Each row was made from one walk, in order. Every step used is in the known rows, and no mark comes twice. Write each row's walk.
In the rows, 128 means zero.
Known rows
V-E-Y-D-N-F-K: [123 148 116 162 111 141 146 108 132 123 163 111 140 131 134 113 133 125
 120 170 138 118 118 101 129 185 125 109 133 128 129  95 137]
K-V-E: [129  95 184 166 120 127 113 146 128 123  98 140 135 150 111 135 133 123
 118 128 128 131 118 150 129 115 127 143 128 133 133 125 126]
K-E-Y: [160 135 203 129 139 121 130  91 137 134 113 136 130 129 123 110 133 128
 141  99 134 157 137 122 137 102  91 158 134 143 124 124 130]
N-F-Y-D-E: [133 153 103 107 122 137 119  93 116 121 134 108 112 157 123 133 122 153
 125  51 132 116 112 124 115 126 137 108 124 143 149 147 138]
F-V-E-Y-D: [137 126 178 121 152 133 156 103 134 112 135  88 126 156 164 113 126 113
 125 173 112 140 124 148 125 116 141 164 153 126 156 112 113]
F-Y-E: [139 155 148 120 124 127 111 105 125 134 146 129  99 122 143 146 134 133
 139  47 146 148 134 134 125  85 125 147 122 158 146 123 114]
Y-D-V-E-N: [151 134  92 119 134 148 141 114 142 106 112  82 111 133 174  97  94 118
 118 157 117 146 136 131 101 142 141 100 133 118 131 128 122]
Y-D-E-N-F-V: [157 132  49  92 134 131 135 105 136 118 154  92 119 141 152 123 109 148
 123 197 107  98 124 137 100 138 157  91 143 121 134 163 140]
N-F-K-Y: [147  96 128 143 137 125 118 152 123 138 135 173 143 111  73 144 173 131
 120 122 133  93 100 108 151 123 145 121 111 140 129 128 135]
Y-N-F: [103 145 119 114 127 133 118 115 110 126 154 141 112 112  88 137 136 146
 132 172 126 116 114 123 123 152 136 133 115 143  99 134 135]
K-Y-V: [138  88 135  97 147 119 116 162 122 117  80 158 137 151 137 120 178 122
 131 110 123 129 130 138 142  77 133 150 113 111 116 138 116]
Y-D-N: [109 132 134 128 111 140 124 107 120  88 137 106 104 147 186 109 128 132
 132  95 120 158 123 130 123 144 125 135 124 131 124 122 133]
F-N-V-E-Y-D: [107 148 130 129 139 128 163 136 135 111 123  98 135 156 149 127 153 110
 136 131 111 169 143 127 124 142  93 140 155 114 134  91 118]
V-E-Y: [149 142 197 152 132 136 131 126 131 137  96 110 139 145 111 131 143 116
 129 125 141 160 133 121 125 114 105 168 128 138 139  99 125]
D-F-V: [124  81 155 136 134 126 113 103 139 132 150 134 106 125 150 137 106 119
 124 155 120  87 116 140 130 112 145 177 131 133 144 159 113]
V-E-N-F-K: [156 149  82 148 108 133 128 155 140 158 148 120 138  96  87 153 141 121
 111 219 142  91 112 103 115 171 147  89 121 135 123 112 139]
N-V-E-Y-D-K: [ 95 133 183 112 134 145 147 159 114  84  99 127 149 148 146  94 146  89
 126 135 113 136 129 128 145 139 140 119 141 119 151 104 118]
F-K-N-V: [ 93 108 154 163 116 107 115 180 121 128 155 193 137 103 154 146 143 111
 141 110 120  91 122 127 156 148 132 102 127 121 131 115 133]
F-K-E-N-V: [146 125 105 129 119 105 134 158 144 131 149 155 122  95 145 123 133 111
 132 158 122 102 132 120 141 145 114  61 143 125 120 129 131]
N-F: [107 125 140 121 127 142 111 111 112 134 127 138 120 129 100 153 145 137
 125 135 123 128 102 134 121 135 140 142 111 141 121 130 135]
Y-D-K-N-F-E-V: [108 145 129 127 109 127 131 176 110  95 148 145 158 128 126 107  93 131
 125 151 129 110 117 143 145 159 169 136 138 111 128 132 147]
N-F-V: [112  93 126 111 136 131 121 109 119 143 152 136 111 120 127 147 132 136
 121 164 107 105 103 157 125 126 156 146 124 132 131 143 126]
K-Y-V-E-N: [185 121  79 107 140 120 133 188 144 137  66 118 150 135 120 122 166 120
 120 157 138 141 151 118 125  89 128 122 117 101 104 131 117]
K-N-V-E-Y: [112 133 175 166 134 120 134 167 130 142 103 150 157 128 133 139 126 118
 143  81 132 161 152 122 145 116  97 135 131 109 122 104 123]
N-V: [ 86 108 153 125 132 130 118 148 109 111 116 146 114 139 144 144 145 115
 135 101 110 147 118 151 137 119 122 121 124 125 132 126 121]
K-Y-D-F-E-N: [183 143  60 130 146 122 129 140 156 107 116  90 140 138 110 125 110 129
 126 123 144 157 132 104 133 118 139 155 137 126 130 163 133]
D-V-E-Y-N-F: [126 129 119 140 146 142 140  98 129 144 130 131 125 111 103  99  98 137
 126 169 129 124 146 116 118 151 108 124 125 126 107 127 122]
K-E-Y-D-N-V: [111 126 138 123 133 123 150  92 131  93 133 123 120 144 190  83 116 128
 147  76 114 176 149 131 146 130  82 103 146 111 113 126 126]
V-E-N-F-Y-D-K: [140 154  62  84 120 150 139 136 129 129 112  91 141  99 106 120 126 122
 101 113 142 114 122 107 123 144 177  87 116 132 137 124 135]
K-D: [ 90 122 195 132 124 122 120 116 120 122 109 138 128 139 124 136 148 131
 129 117 111 148 113 137 114 107 152 165 111 142 134 129 133]
D-F-N-V-E-Y: [121 120 124 168 129 124 139 140 153 150 121 121 140 136 114 142 127 108
 133 125 136 135 155 107 127 133  70 166 142 116 125 119 111]

Which walk is each row?
[ 82 117 104 112 137 115 130 130 111 123 138 140 103 108 128 133 128 130
 138  61 126 139 141 140 146 117 116  98 123 131 126 130 115]	F-Y-N-V
[135 148  69 125 122 117 127 178 130 127 112 104 126 127 139 146 123 119
 132 134 123 176 140 147 124 142 117 104 141 121 129 131 135]	F-E-N-V
[133 140  40  94 133 122 134 127 131 110 113  97 117 147 162 126 115 134
 133  54 127 144 150 130 121 113 121  54 137 116 148 146 130]	F-Y-D-E-N-V
[114 119 140 139 116 131 112 130 118 137 156 164 123 111 100 151 156 123
 120 170 127  80  90 122 132 163 151 121 117 147 133 118 138]	N-F-K
[170 127  68  84 118 128 125 122 138 162 114 136 136  68  94 112 120 136
 111  72 146 103 138 102 137 121 141  83 111 139 115 147 142]	D-K-E-N-F-Y
[146 116 160 151 109 125 119 145 118 109 113 128 126 165 128 115 108 135
 135 129 134 118 137 148 117 100  96 128 133 122 143 135 132]	D-E-V
[105 113 110 107 139 123 131 113 116 134 178 136 104 102 116 132 123 144
 126 201 108  92 114 146 126 142 152 133 131 133 112 145 126]	Y-N-F-V
[156 132   4  75 124 120 114 126 136 162  98 121 133 133 125 137 130 150
 121 119 145  97 150 123 105 114 130  77 113 110 116 163 133]	D-E-N-F-Y-V
[155  97 101 146 129 124 119 148 146 138  94 119 145 130 105 138 123 127
 117 160 135 140 138 137 120 118 130 112 128 121 119 131 131]	K-V-E-N
[146 116 190 147 119 128 133 145 128 136 130 106 108 132 150 134 130 116
 119 150 116 120 119 153 118 116 137 162 138 135 148 120 115]	F-V-E
[143 113 188 131 122 118 134 118 125 113 127 141 119 134 129 107 105 130
 134 134 130 135 128 151 136  98  99 138 137 124 120 133 124]	K-E-V
[109 131  94 112 134 130 124  87 117 139 166 139 117 119 110 152 104 146
 136 104 148 136 128 153 130  86 129 125 120 130 129 135 113]	N-F-Y-E-V
[119 141 131 136 134 113 128 143 120 112 123 143 131 150 124 106 128 134
 152 126 124 127 162 121 130 125  76 104 143 123 126 134 130]	D-E-Y-N-V
[110 112  76 105 140 128 122 145 129 123 110 125 125 119 136 146 137 119
 134 136 117 154 138 140 129 122 121  90 124 114 119 130 126]	E-N-V
[148 107 174 156 141 143 132 109 137 140  89 121 128 138 144 100 108 115
 125 109 129 154 146 132 120 117  98 148 129 127 140 114 117]	D-V-E-Y
[148 165  67 123 120 128 113 123 139 144 192 148 124  93 114 156 142 130
 133 218 139  90 119 109 116 153 155  89 125 147 119 125 136]	Y-E-N-F-K
[121 150 115 137 123 150 145  93 127 120 132  91 135 146 131 115 122 137
 126 129 135 167 128 112 119 157 113 135 126 122 115 107 134]	V-E-Y-D-N-F
[ 93 129 156 155 137 132 141 122 140 101 154 134 139 147 139 124 120  85
 128 186 129  89 115 110 144 164 131 123 148 121 156 120 108]	N-V-E-Y-D-F-K
[138 119 147 152 144 122 139 127 138 175 139 136 156 109 118 143 112 140
 128 144 128 120 137 127 132 118 132 163 132 115 121 123 128]	K-N-F-V-E-Y
[139 155 129 136 135 130 122 115 125 149 119 117 145 139  84 148 132 136
 128 134 138 168 119 132 128 145 119 167 132 142 132 124 143]	N-F-E-Y
[111 114 101 143 103 141 110 114 115 137 135 128 116 120 128 136 130 148
 127 101 131 142 122 123 121 149 114 130 107 131 103 130 141]	D-N-F
[158 151 164 145 132 121 123 130 129 134 106 111 139 149 119 133 133 123
 134 108 138 179 133 136 132 128 104 177 141 144 147 112 138]	F-E-Y
[155 155 183 121 141 113 137  94 134 125 137 139 121 114 112  96 120 137
 147 135 137 141 151 110 138 118  88 147 140 144 106 126 132]	K-E-Y-N
[137 154 209 136 123 138 137 160 126 106 107 137 166 128 143  94 131 109
 130 108 135 126 141 102 144 136 148 154 131 127 139  98 134]	V-E-Y-D-K-N
[118 116 127  79 126 134 146  99 117 105 140 142 130 111 117  86  98 130
 117  90 133  99 115 141 152 111 152  99 130 123 133 143 127]	N-F-Y-D-K-E-V
[111 132 139 139 121 131 107 131 119 147 135 161 139 109 107 158 128 149
 135 102 131 123 116 122 132 132 142 146 106 130 104 131 144]	K-N-F
[170 120 107 129 128 124 137 148 146 148 126  84 120 114 145 135 119 121
 116 184 123 129 137 140 111 118 139 129 138 123 134 125 122]	F-V-E-N
[100 113 116 131 119 120 130 159 125 128 123 139 113 131 146 149 160 121
 137  98 107 143 135 140 127 132  93 134 135 123 123 115 126]	F-N-V
[125 134 162 157 123 113 124 113 131 148 136 165 166 143  89 126 146 142
 128 163 126  83 120 103 112 139 137 122 124 142 149 131 150]	N-F-K-D-E-Y
[148 113 125 133 124 122 128 191 126 142 112 169 149 132  99 132 183 116
 112 186 133  68 107 113 138 132 152 119 116 114 117 127 120]	N-F-K-Y-V-E
[114 135 166 104 155 139 132  82 124  96 120 113 131 158 146 119 143 120
 138 130 121 163 120 133 133 118 133 157 134 134 143 111 127]	E-Y-D
[122 136 133 133 124 127 142 136 121 139 169 116 107 107 107 130 118 139
 119 211 117  95 118 138 116 149 146 141 136 134 113 134 122]	Y-N-F-V-E
[ 94 140 103 105 137 132 124  95 119 133 148 139 128 113 128 151 117 151
 130  35 136 134 113 123 138 121 160 128 111 130 124 134 135]	K-N-F-Y-D
[143 159 171 127 113 135 117 126 117  83 124 110 109 178 158 114 131 132
 135 113 120 125 117 131 107 130 127 131 136 143 151 136 138]	Y-D-E
[153 112  28 122 135 143 133 104 143 177 105  99 120  89 113 128  88 141
 106  76 142 139 144 124 110 125 126  81 110 122 122 139 123]	D-V-E-N-F-Y
[114 121 112 130 131 122 113  90 135 135 150 132 101 102 109 132  98 136
 130  82 153 108 135 105 139 117 121 153 116 147 127 154 117]	D-F-Y-N
[124 123 176 137 128 137 136 108 140 104 155  97 102 150 164 123  95 110
 118 186 117  92 105 136 118 134 161 173 146 130 151 149 107]	Y-D-F-V-E
[ 99 115  76  92 130 118 111 129 122 163 121 168 137 111 137 153 134 146
 128  73 139 104 131 133 139 111 150 126 100 109 104 144 126]	K-N-F-Y-V
[ 94 114 160 153 103 121 120 117 124 122 117 129 126 132 153 117 133 142
 130  81 117 164 134 128 112 121 128 149 109 133 120 126 137]	K-D-N
[106 140 177 168 109 122 125 190 119 132 115 150 134 123 142 147 126 121
 137  82 126 142 135 130 135 127 114 126 126 114 119 113 124]	K-N-V-E
